Each row comes from the steps of one path. Every step used is in the known rows, and no mark comes twice. Write the path behind each row, first mark first.
Known rows
B/U/P: [-0.546 -3.302 -1.953 -0.471 -2.059 -0.643  0.658  1.436 -3.359  0.680
  1.238 -1.051 -1.132  2.003 -3.532 -0.099 -1.165 -0.362  2.201  0.936
  1.218 -2.832 -0.068]
D/B: [ 3.522 -2.092 -0.699  0.982  0.226  2.066  0.143  1.702 -1.499 -1.943
 -0.946  0.069  2.675 -1.041 -0.471  0.049 -1.034  1.546  1.823 -0.776
 -2.642  0.142  0.576]
D/C/U/N: [ 0.397 -3.795 -2.733 -3.297 -1.657  1.393  0.202  5.352  0.297 -0.473
  0.306  4.468 -1.783 -3.812 -3.874 -1.568  0.482  1.885  0.284 -4.010
 -1.974  0.533  3.398]
C/D/P/U/N: [ 2.773 -3.612 -5.078 -1.047  0.850 -3.659  4.052  4.219 -3.505 -0.130
  3.084  3.440  1.295  1.197 -3.074  1.848  0.744 -0.284  2.402 -0.444
  5.668  1.763 -0.380]
C/U/P/D: [-2.235 -2.423 -2.450 -1.575 -2.086 -3.484  1.702  2.606 -2.278  0.836
  3.114  1.699  1.930  2.360 -2.024 -0.144 -0.597 -0.541  0.040  1.446
  3.796  0.491  4.501]
P/D: [-2.525 -0.112  0.178  1.290 -0.801 -1.725  2.660  0.213 -2.028 -0.485
  2.662  2.125  3.309  4.040  0.044 -0.248  0.832  0.966 -1.736  2.236
  1.854 -0.782 -1.106]
C/D: [-0.741 -0.386 -0.648  1.708  2.368 -1.392  1.685  0.253 -0.669  0.760
  1.064  0.217  0.611 -2.031 -0.604 -1.354 -0.551 -0.214  3.295  1.684
  0.796  1.001  3.167]
D/C: [ 1.463  0.719 -0.118 -0.828 -0.455  1.325  0.210  2.578 -1.161 -2.849
  0.954  1.665  0.696  0.512 -0.576 -1.202 -1.938  1.389 -0.086 -2.259
 -1.050  0.572  1.189]
D/B/U/P: [ 2.919 -5.066 -2.346  0.358 -1.953  1.459  0.378  3.008 -4.994 -1.833
  0.519 -0.857  1.578  0.434 -3.667 -0.037 -2.619  0.890  3.507  0.884
 -1.168 -2.394  0.713]
U/C: [ 0.072 -1.047  1.072 -1.940 -0.582 -1.076 -0.064 -0.114 -0.469 -1.236
  1.764 -0.722 -0.583 -1.381  0.049 -2.222  2.271  1.028  1.705  1.729
 -0.546 -1.617  2.454]
B/U: [-2.223 -2.383 -1.611  2.034 -1.004  1.283 -0.081 -0.330 -2.198  0.848
  0.027 -0.251 -0.100  1.756 -2.759 -0.830  0.192 -0.408  1.439 -0.078
 -1.004 -2.892 -1.049]
N/U/B: [ 0.937  0.454 -1.705  1.089 -1.460 -1.318  1.713 -0.532 -0.114 -2.290
 -0.299  2.226  1.901 -1.713 -1.548  2.706 -0.695  0.560 -3.250  3.210
 -2.623 -0.070  1.932]
P/U/C/D/N: [ 4.057 -2.909 -8.107  0.758  0.950 -4.681  3.465  2.709 -2.768 -4.021
  3.209  2.431  2.979  2.597 -1.040 -1.916  1.992  0.555  2.951  4.998
  2.206  0.324  2.856]
C/D/N: [ 2.629 -0.107 -5.654  1.641  3.017 -1.803  3.286  2.194 -0.619 -2.150
  2.041  2.453  0.887 -0.368  0.048  0.172 -0.941  0.171  2.210  5.011
  0.973  1.163  3.092]
U/B: [ 1.037 -1.304  0.034 -0.057 -0.786 -0.762  0.907 -0.090 -1.360 -1.940
  0.120 -0.758  1.157 -1.445 -1.538  1.418  0.756  0.750 -2.154  1.805
 -1.555 -2.234  2.655]
N/U/P: [ 1.190  0.307 -1.922 -1.308 -1.942 -3.076  1.639  1.216 -0.149 -1.099
  0.058  2.131 -0.658  0.096 -0.229  1.769 -2.629 -0.328 -0.187  2.800
  1.569  1.930  0.642]
P/D/N/U/C: [-0.526  0.723 -5.409 -0.062 -1.643 -3.911  4.572  1.990 -1.439 -4.259
  4.486  6.053  3.685  3.457  0.984  0.451  1.557  1.861 -2.025  8.844
  1.154 -0.258  0.543]
U/P/D: [-0.914 -0.769  0.094 -1.253 -1.608 -3.916  3.338  2.183 -3.005 -1.039
  2.846  0.540  2.362  4.583 -0.401  0.769 -0.033  0.694 -0.722  3.840
  4.652 -0.506  1.170]
C/U/N: [-1.163 -4.131 -2.780 -2.248 -1.446  0.387  0.399  2.583  1.390  2.190
 -0.415  2.483 -2.698 -4.550 -3.533 -0.432  3.047  0.703  0.519 -1.790
 -0.492  0.140  2.715]

Which path is each row?
[ 3.849 -1.781 -5.515  0.761  1.130 -4.075  3.159  1.913 -5.145 -3.033
  3.521  1.111  4.629  1.987 -3.155  2.413 -1.922 -0.939  0.929  0.887
  3.688  0.428  3.412]
C/D/P/U/B
[ 0.277 -2.477 -2.518 -2.828 -1.100 -1.336 -0.922  2.052 -0.278  1.301
  0.724  0.203 -1.526 -1.927 -1.902 -0.358 -1.769 -1.168  1.396 -1.046
  1.752  1.074  5.298]
C/U/P
[-1.257 -1.856 -2.494 -0.739 -2.207 -0.310  2.482  3.383 -3.499 -3.106
  3.521  3.697  4.725  1.512 -3.879 -0.712 -0.213  1.844 -3.399 -0.334
 -1.715 -1.613  7.323]
P/D/C/U/B
[ 3.697 -1.936 -4.201 -0.808 -1.428 -2.758  1.807  1.734 -4.465 -3.466
  2.671  1.081  3.968  3.369 -2.655  3.212 -1.577 -0.544 -2.149 -0.609
  2.988 -0.695  0.078]
D/P/U/B
[ 1.291 -3.933 -3.242 -1.030 -1.962 -0.813  1.583  4.204 -3.982 -1.044
  1.951  1.978  4.500  0.614 -2.937 -0.174 -1.594  1.217  1.685  0.954
  1.406  0.344  4.867]
C/U/P/D/B
[ 1.431 -5.050 -4.477 -0.895 -2.776 -1.591  1.907  2.501 -0.909 -0.432
 -0.523  2.038  0.352  2.025 -2.927  0.570  3.457  0.929 -0.687 -0.786
  1.963  0.140 -3.720]
P/U/N
[-2.359 -3.483 -2.727 -2.341 -2.373  0.060  3.027  5.552 -1.828 -0.837
  2.713  5.786  1.564  0.304 -4.154 -1.779  1.785  2.721 -0.767 -1.345
 -0.121 -0.273  2.713]
P/D/C/U/N
[-1.885 -2.727 -2.215 -0.314 -2.954 -0.829  3.197  4.353 -6.468 -2.735
  4.545  2.679  2.845  6.547 -4.140 -1.619 -2.589  1.551 -0.069  1.416
  1.910 -3.452  0.140]
B/U/P/D/C
[-3.231 -3.275 -1.795  0.686 -2.561 -2.537  3.017  1.724 -5.423  0.112
  3.473  0.674  2.199  5.676 -3.141 -0.202 -1.050  0.611  1.061  3.685
  3.234 -3.525 -0.682]
B/U/P/D
[-2.812 -3.439 -0.235  0.114 -1.329  0.354 -0.382 -0.496 -2.539 -0.192
  2.593 -0.527 -0.177 -0.025 -2.849 -3.080  1.883  0.661  2.442  1.542
 -1.553 -4.694  1.073]
B/U/C
[-0.584 -1.084  0.776  0.116  1.833 -2.636  1.725  0.141 -1.312  0.038
  3.292 -0.267  0.217 -2.998 -0.606 -2.867  1.607  0.840  4.155  2.834
  0.133 -0.541  6.096]
U/C/D
[-0.060 -0.733 -2.796 -1.671 -0.651  1.526 -1.620  3.174 -0.085 -0.751
  0.614  2.741  0.123 -1.417 -2.124 -2.662 -2.315  0.449 -0.146 -4.428
 -2.338  1.200  4.978]
D/C/U
[ 2.159  1.851 -7.450  2.540  2.365 -2.744  3.861  1.838  0.630 -2.003
  1.513  5.456  1.562 -0.961  0.331  1.509 -1.793 -0.046  0.784  6.442
 -0.313  3.099  2.569]
C/D/N/U
[ 0.839  1.698 -0.709  0.101  3.694 -1.910  1.923  1.571 -2.290  0.351
  3.612  1.350  0.749 -0.799 -0.410  1.081 -2.810 -1.405  3.508  0.159
  3.150  1.459  3.469]
C/D/P
[ 0.687 -2.282 -7.444 -2.131 -1.296 -3.922  3.323  4.770 -2.235 -1.692
  3.774  3.784  1.939  3.634 -1.394  0.686 -0.761  0.108 -0.637  5.042
  4.495  0.578  4.257]
C/U/P/D/N
[-0.260  2.058 -6.759  1.774 -0.880 -2.794  4.515  2.186 -1.122 -3.118
  2.638  6.394  4.455  5.264  0.710  1.957 -0.438  0.989 -3.513  7.368
  1.223  1.481 -2.516]
P/D/N/U
[ 1.643 -1.094 -5.233 -1.220 -1.036 -4.373  4.603  4.078 -2.911 -3.284
  4.041  2.781  1.877  5.529  0.060  1.923 -0.458  1.330 -1.735  6.774
  5.246 -0.238  0.456]
U/P/D/N
[ 0.993 -3.212 -2.796  0.916  0.037 -4.304  1.701  0.194 -2.975 -1.251
  2.822  0.107  2.814  1.366 -1.830 -3.143  2.339 -0.229  3.246  1.310
  1.714  0.118  3.264]
P/U/C/D
